(in the rows, 128 means zero)
Known rows, with every way that one mark hangs from another:
rudu[didu dukon[dupuz] zifus[fafe]]: [171 148 119 142 166 152  97 127 147 210 137 120  49 130 157 132 126 138
 113 147 151 117 127 120 143 133 161  80 125 144 138 139 123 110  91 141]
ganon[ritek[mapo]]: [130 113 153 130 111 108 109 131 168 105 151 127 138 111 134  95 145 138
 132  99 121  78 107 108 125 122 118 155 167 151 136 114 136 160 114 157]
dukon[rudu[didu]]: [153 165 161 146 130 163 115 128 156 129 160 119 121 128 143  79 108 142
 115 122 158 123 124 166 141 128 140 143 105 127 133 154 160 125  79 122]
dukon[dupuz rudu[didu zifus]]: [153 154 134 141 129 156 105 123 153 154 147 107  97 130 148 100  82 150
 112 131 179 134 116 146 137 131 154 120 121 117 134 137 149 130  48 116]
mekef[vogaz[ritek]]: [133 146 184 143 102 163 129 129 150 120  89 121 137 118 150 102 164 104
 116 116 122  92 129 180 126 132 110 176 109 143 152 116 163 119 119 112]
ritek[ganon mapo[mopu[fafe]]]: [106 147  92 139 117 114  93 115 138 169 147 132 130 125 114  79 134 143
 140  91 128  83 121 103 130 112 117 169 124 122 118  74  90 114 118 122]
didu[rudu[dukon[dupuz] zifus[fafe]]]: [163 143 190 148 163 140  98 118 140 151 147 118 107 113 146 135 135 113
 110 125 144 124 122 128 147 134 144 126 123 167 134 145 131 116 117 143]
didu[rudu[dukon[dupuz]]]: [159 153 194 146 159 140 122  95 146 127 139 121 135 115 146 114 128 120
 112 122 127 116 147 122 152 133 136 155 113 150 131 161 153 117 125 145]
vogaz[fafe[mobi zifus] mekef ritek[ganon]]: [119  88 155 141 116 112 136 151  62 194 111 160 135 141  95  81 155 118
 130 120 162 125 196 138  77  92 134 237 118 160 105 130 130  77 125 120]
gule[mapo[mopu[fafe] ritek]]: [109 137 136 156 155 128  92 118 168 142 145  92 129 116 127  74 125 148
 137  80 134  81  91  91 106 124 115 160 172 108 129 100 138 125 139 107]
ritek[ganon mapo[mopu[fafe[vogaz zifus]]]]: [106 137  88 120 123 113  81 109 100 161 141 133 130 132 105  93 128 130
 143  91 120  90 129 102 129 111 117 173 121 123 117  81  91 120 120 124]
didu[rudu[zifus]]: [144 149 213 147 125 147 103 119 139 122 148 117 134 104 135 134 136 113
 118 100 143 107 116 134 145 126 137 158 111 163 115 119 150 138 119 144]
didu[rudu[dukon]]: [158 157 207 149 161 144 117 103 148 116 147 130 137 111 147 120 139 114
 116 115 121 110 149 132 154 127 132 165 111 162 124 155 154 126 139 148]
mopu[fafe]: [130 148 150 145 143 171 112 128 132 136 148 114 119 114 152  86 151 102
 115  86 144  68  99 129 127 137 129 131 108 137 132 132 152 106 119 104]
mekef[vogaz]: [135 161 177 139 108 162 119 125 150 121 109 109 139 116 146 112 140 110
 118 123 115  88 121 183 137 134 119 138  94 138 142 128 158 122  98 121]
mapo[gule mopu[fafe[vogaz zifus]]]: [114 143 114 133 134 106  67  85 102 157 164  97 128 125 138  81 135  95
 124 113  93  86  98 122 128 132 127 146 162 118 105 113 134 106 149  86]
mobi[fafe]: [133 151 162 154 118 155 111  91 136 145 145 118 138 111 114  94 117 126
 121 121 135  85 106 107 126 135 136 137  99 159 146 145 171 105 111 115]
dupuz[dukon]: [141 158 153 109 137 141 122 100 165 115 144 110 158 106 144 112 132 111
 120 106 114  85 111 128 161 114 135 103 124 125 136 129 162 116 121 114]
zifus[fafe[mobi vogaz] rudu[didu]]: [161 146 152 138 129  99  91 141  98 155 150 117 109 112  89 122 130 111
 124 142 112 121 123 159 137 185 172  26  77 166 134 164 143 103 136 163]
rudu[zifus]: [132 147 158 135 111 155  99 134 139 151 144 108 111 108 137 131 134 113
 119 103 140  87 107 122 130 117 133 123 120 138 124  99 151 146  99 115]
dukon[dupuz rudu[didu zifus[fafe[mobi]]]]: [158 152 132 144 138 139  98 141 134 174 151 108  83 134 133 100  85 136
 113 140 182 147  99 153 137 145 159  85 110 138 138 159 137 117  51 120]
vogaz[ritek[mapo]]: [130 129 160 131 100 131 115 132 150 126 112 133 137 116 122  87 166 134
 124  99 135  92 130 125 114 116 111 191 144 143 153 108 147 131 124 111]
zifus[rudu[dukon]]: [154 148 156 147 140 121 101 112 159 130 153 107 124 108 132 114 138 127
 119 118 106 100 152 131 135 132 152  85 112 127 131 134 161 123 132 135]
mopu[fafe[zifus] mapo[ritek[vogaz[mekef]]]]: [116  92 126 127 171 161  92 128 132 118 125 116 122 117 151  79 140 102
 128  70 150  68  93 134 102 101 116 176 186 122 153 146 133 122 118 116]
gule[mapo]: [133 148 183 143 123 155 107 137 155 124 126 105 144 113 115  96 131 147
 134  91 122  89 117 102 103 112 126 158 110 114 135 126 159 132 123 128]
dukon[rudu]: [138 159 169 142 120 159 110 130 151 106 162 109 140 122 139  81 110 123
 113 111 150 115 115 158 131 124 123 146 110 123 137 146 165 131  85 101]
gule[mapo[mopu]]: [125 158 165 150 125 133  92 118 160 160 144  88 142 118 109  85 119 152
 140  91 116  96 114 100 116 115 117 158 118 110 118 105 153 128 138 122]
didu[rudu[dukon zifus[fafe]]]: [159 147 200 151 165 144  92 128 142 140 156 126 108 112 146 139 147 107
 113 119 139 117 124 135 147 128 141 138 121 175 128 138 133 124 132 148]
zifus[fafe]: [139 152 168 142 110 156 109 148 140 153 153 102 130 113 120  92 153 107
 113 116 131  95  83 149 121 138 128  94 104 150 154 154 142  87 114 117]
mekef[vogaz[fafe[mobi] ritek]]: [138 136 174 145 116 137 133 129 122 136  85 137 133 129 120 110 152 101
 121 129 134  99 162 174 121 136 115 189 101 171 131 131 156 100 121 107]
gule[mapo[mopu ritek[vogaz[mekef]]]]: [117 125 135 139 139 114 104 135 159 129 144 105 148 115 115  82 123 177
 138 106 122 112 123 113  97 117 107 183 163  99 128  92 130 135 124 119]
mapo[gule ritek[ganon vogaz]]: [103 130  89 127  93 107 124 124 152  77 137 159 152 113 137  93 142 130
 122 130  84  94 123 113  94 103 116 167 194  93 144 114  97 117 114 108]
dupuz[dukon[rudu[didu zifus[fafe[mobi]]]]]: [158 160 141 115 165 133  98 124 155 131 165 121 113 121 144 121 103 118
 121 124 153 124 104 156 168 123 157  76 121 141 133 140 144 128  91 121]
ganon[ritek]: [131 126 167 140 107 134 122 130 160 118 155 114 135 110 153  94 145 116
 126  99 118  77 105 112 125 129 119 142 148 149 128 131 158 142 130 153]
ritek[ganon mapo[gule]]: [114 138 111 131  83  98  99 120 148 119 133 156 154 119 107  92 138 141
 137 118 100  84 131 106 105  95 130 171 154 110 138 104  93 125 104 126]
zifus[fafe[vogaz] rudu[didu dukon]]: [178 144 148 141 157 121  89 130 129 153 153 118  95 116 118 121 146 122
 115 149 109 114 145 150 134 173 166  50 102 150 148 157 140 102 146 159]
dupuz[dukon[rudu]]: [147 160 154 113 150 144 114 105 173  94 162 111 158 116 149  97 108 118
 116 110 136 107 112 151 159 115 133 117 128 118 141 141 168 124  99 102]
dupuz[dukon[rudu[didu zifus[fafe[vogaz]]]]]: [163 154 147 106 163 147  94 119 150 117 160 119 119 120 146 124 107 117
 117 127 147 121 109 158 162 135 149  92 127 136 142 134 147 131  99 119]

Rows:
[135 147 154 135 121 136  87 155 117 171 150 111  94 113 119 132 136  95
 119 115 142 101  86 133 130 133 143  79 106 163 128 126 135 126 103 121]	rudu[zifus[fafe[mobi]]]
[132  96 181 109 122 140 109 135  59 140 115 122 136 128 123  97 158 103
 118 118 132 119 155 148  99 127 124 201 130 140 135 131 170 128 133 117]	fafe[vogaz[mekef ritek] zifus]
[115 144 136 141  90 113 105 113 156 135  94 138 144 125 132  90 159 128
 132 124 104  97 137 161 117 117 108 203 143 128 142  82 115 119 123 113]	mekef[vogaz[ritek[ganon mapo[gule mopu]]]]
[120 115 143 100 104 133  99 124  66 120  97 146 136 133 104 109 150 106
 130 102 114 108 155 112 107 103 115 205 129 131 135 116 131 131 132 125]	fafe[vogaz[ritek[ganon mapo]] zifus]
[165 151 117 140 164 150 105 107 150 194 129 124  58 130 165 139 115 144
 116 140 146 111 154 107 150 123 160 106 127 132 123 123 139 135  89 140]	rudu[didu dukon[dupuz] zifus]
[138  79 132 122 113  78 116 145 147  92 157 156 155 118 126  90 156 168
 132 135 115  98 148 133  91 118 116 205 191 146 128 107 103 140 105 151]	ganon[ritek[mapo[gule] vogaz[fafe mekef]]]
[109 137 131 153 160 111  90 119 152 144 144  98 123 119 121  80 116 138
 141  83 133  84  94  88 112 129 118 148 161 119 121 112 139 132 138 109]	gule[mapo[mopu[fafe[mobi]] ritek]]
[152 146 143 138 156 153  85 142 142 172 153 117  74 117 150 139 148 105
 113 126 135  99 121 121 133 122 137  97 128 152 140 123 131 126 113 119]	rudu[dukon zifus[fafe]]
[ 97 142 105 153 107  73  93  84 176 141 166  94 147 109 135  74 126 122
 124 125  94  85  88 114 123 125 115 141 224 109 130 105 131 115 127  84]	mapo[gule mopu ritek]
[168 153 127 151 161  95  98 129 137 186 149 113  82 122 115 111 125 129
 121 152 123 130 136 142 142 162 182  16  92 155 135 177 134  85 119 157]	zifus[fafe[mobi] rudu[didu dukon[dupuz]]]
[137 101 175 144 125 136 122 135  97 177 146 115 149 130 104  89 139 137
 118 124 162 111 160 160  92 100 139 193 125 147 110 142 149  83  95 114]	vogaz[fafe[zifus] mekef]
[ 87 138  74 160 122  87  94  92 159 149 165 121 130 116 148  61 136 111
 127 107 107  71  91  97 110 123 117 158 218 101 125  90  96  98 140  85]	mapo[gule mopu[fafe] ritek[ganon]]
[120 129 140 130  89 132 124 136 140 134 104 153 138 122 116  84 165 134
 130  96 131  91 145 111 105 103 113 207 132 131 149  92 121 120 130 123]	vogaz[ritek[ganon mapo]]
[130  94 165 159 101 136 148 149 112 178 118 155 148 128 110  73 167 135
 121 121 167 102 194 138  69 111 121 252 130 151 131 107 134  74 132 117]	vogaz[fafe mekef ritek[ganon]]
[119 131 159 139 108 137 128 131  94 148  77 149 131 141 113 112 149  98
 127 121 131 109 171 167 111 103 119 204  98 159 118 127 132  88 119 118]	mekef[vogaz[fafe[mobi zifus] ritek[ganon]]]
[165 155 133 142 166 157  99 119 149 181 139 134  60 124 165 147 131 135
 122 129 139 104 159 115 152 113 157 121 122 142 114 113 139 148 107 145]	rudu[didu dukon zifus]
[114 140 128 136 132 121 101 126 167 117 139 103 145 115 113  88 121 169
 138  98 111 106 112 101 109 112 102 170 156  99 130  95 129 135 128 115]	gule[mapo[mopu ritek[vogaz]]]
[ 98 131 112 147  91 103 119 114 161 106 141 141 150 110 137  85 138 114
 122 122  99  77 110 103  95 108 127 158 211 101 146 122 118 112 117 105]	mapo[gule ritek[ganon]]
[111 146  63 115 124 118 100 132 123 135 144 154 134 128 116  89 138 164
 141  98 111 101 138 117 130 107 103 183 101 112 115  66  68 117 109 126]	ritek[ganon mapo[mopu[fafe]] vogaz]
[ 99 142  65 135 118  89 125 116 123 149 148 139 140 128 103  96 114 138
 133 123 115 110 149 109 124 115  99 176 143 127 107  92  94  97 120 111]	mapo[mopu ritek[ganon vogaz[fafe[mobi]]]]
[122 149 168 143  93 163 132 133 143 127  84 137 137 122 145 102 164 106
 121 113 119  94 143 168 119 122 110 189 103 137 148 106 141 109 122 121]	mekef[vogaz[ritek[ganon]]]
[131 132 155 137 110 150 114  92  94 132 117 145 136 116 106 101 128 107
 122 126 126  86 139  90 108 151 124 181 102 162 151 130 162 109 145 118]	mobi[fafe[vogaz[ritek[ganon]]]]
[141 135 152 144 130 107 111 118  93 168 136 121 125 132  83 113 121 126
 128 123 136 117 160 143 126 108 165 117  95 162  92 156 149  86 110 137]	vogaz[fafe[mobi zifus[rudu[didu]]]]
[126 121 152 118 144 170  99 126  74 127 120 122 113 127 144  94 160  81
 115  86 135  83 117 125 117 132 124 170 124 143 130 129 156 114 144 101]	mopu[fafe[vogaz[ritek] zifus]]
[145 118 170 126 124 115 107 160  73 156 133 126 119 118 107 100 158  86
 119 138 133 116 125 152 107 175 127 125 101 176 148 158 151 108 138 123]	zifus[fafe[mobi vogaz[mekef ritek]]]
[151 138 136 111 165  95  83 105  53 145 130 128  96 133 105 142 112  98
 133 136  96 132 176 130 151 139 171  80  88 152  96 166 159 142 135 161]	fafe[mobi vogaz zifus[rudu[didu dukon]]]
[146 145 152 138 147 136  94 109 129 160 140 110 109 125 131 111 137 133
 124 115 115 118 148 142 143  98 169  98 114 125 114 143 152 114 118 147]	fafe[zifus[rudu[didu dukon]]]
[157 152 136 145 131 155  99 137 152 168 153 103  90 132 141  95  92 147
 108 138 185 138  96 157 131 140 156  96 119 127 146 148 137 111  53 117]	dukon[dupuz rudu[didu zifus[fafe]]]
[142 136 149 111 136  99  88 115  52 140 128 120 114 127  92 134 111  99
 133 126 103 128 152 139 144 144 169  75  82 150  98 161 159 137 126 158]	fafe[mobi vogaz zifus[rudu[didu]]]
[147 140 144 137 146 131  98 103 130 166 133 104 108 129 132 106 123 140
 120 121 119 124 145 133 140 104 172  90 117 118 119 151 150 105 106 146]	fafe[zifus[rudu[didu dukon[dupuz]]]]
[114 119 111 148  87  86 111 110 140 164 121 155 152 133  90  74 157 146
 131 119 128  92 167 106  89  98 110 245 175 138 128  79  98  82 143  98]	vogaz[fafe ritek[ganon mapo[gule mopu]]]
[125  96 164 112 109 142 112 135  54 146 110 138 138 131 119  97 155 102
 124 114 129 117 166 133  92 117 123 212 122 133 131 123 148 120 136 128]	fafe[vogaz[mekef ritek[ganon]] zifus]
[106 141  62 108 127 121  93 130 107 140 142 152 132 136 111  90 137 162
 141  93 111 113 136 118 129  88 106 185 104 111 109  68  65 114 105 125]	ritek[ganon mapo[mopu[fafe[zifus]]] vogaz]
[132 131 155 139 125 104 105 120  91 156 140 117 138 128  80 116 122 113
 127 116 133 113 155 138 120 107 154 119  98 158  96 151 150  90 113 123]	vogaz[fafe[mobi zifus[rudu]]]
[143 125 159 125 130 124  84 160  83 168 151 115  97 113 113 138 133  91
 122 132 143 109 111 141 120 157 140  94 106 169 129 125 138 137 106 126]	rudu[zifus[fafe[mobi vogaz[mekef]]]]
[171 151 149 160 152 126  97 133 163 170 160 112  95 115 127 106 153 138
 115 137 120 115 130 153 137 149 172  43 107 147 145 155 135  88 132 157]	zifus[fafe rudu[didu dukon]]
[172 147 138 157 152 124 101 124 161 182 150 103  95 117 128 101 140 144
 112 145 127 121 129 148 135 154 175  34 111 136 150 161 134  77 118 154]	zifus[fafe rudu[didu dukon[dupuz]]]
[158 157 146 119 159 149 101 121 172 129 166 116 120 119 152 114 112 129
 116 121 156 120  99 161 162 117 152  90 131 131 141 133 145 121  91 117]	dupuz[dukon[rudu[didu zifus[fafe]]]]
[144 108 181 124 115 136 123 137  90 129 121 127 138 114 128  98 157 107
 116 127 132 101 160 142 102 162 115 190 122 146 144 126 173 132 141 117]	fafe[vogaz[mekef ritek]]
[167 161 123 141 163 150 128  99 155 181 126 124  87 132 158 106 120 145
 118 143 129 110 161 114 150 132 154 114 114 128 133 160 149 111 101 144]	rudu[didu dukon[dupuz]]
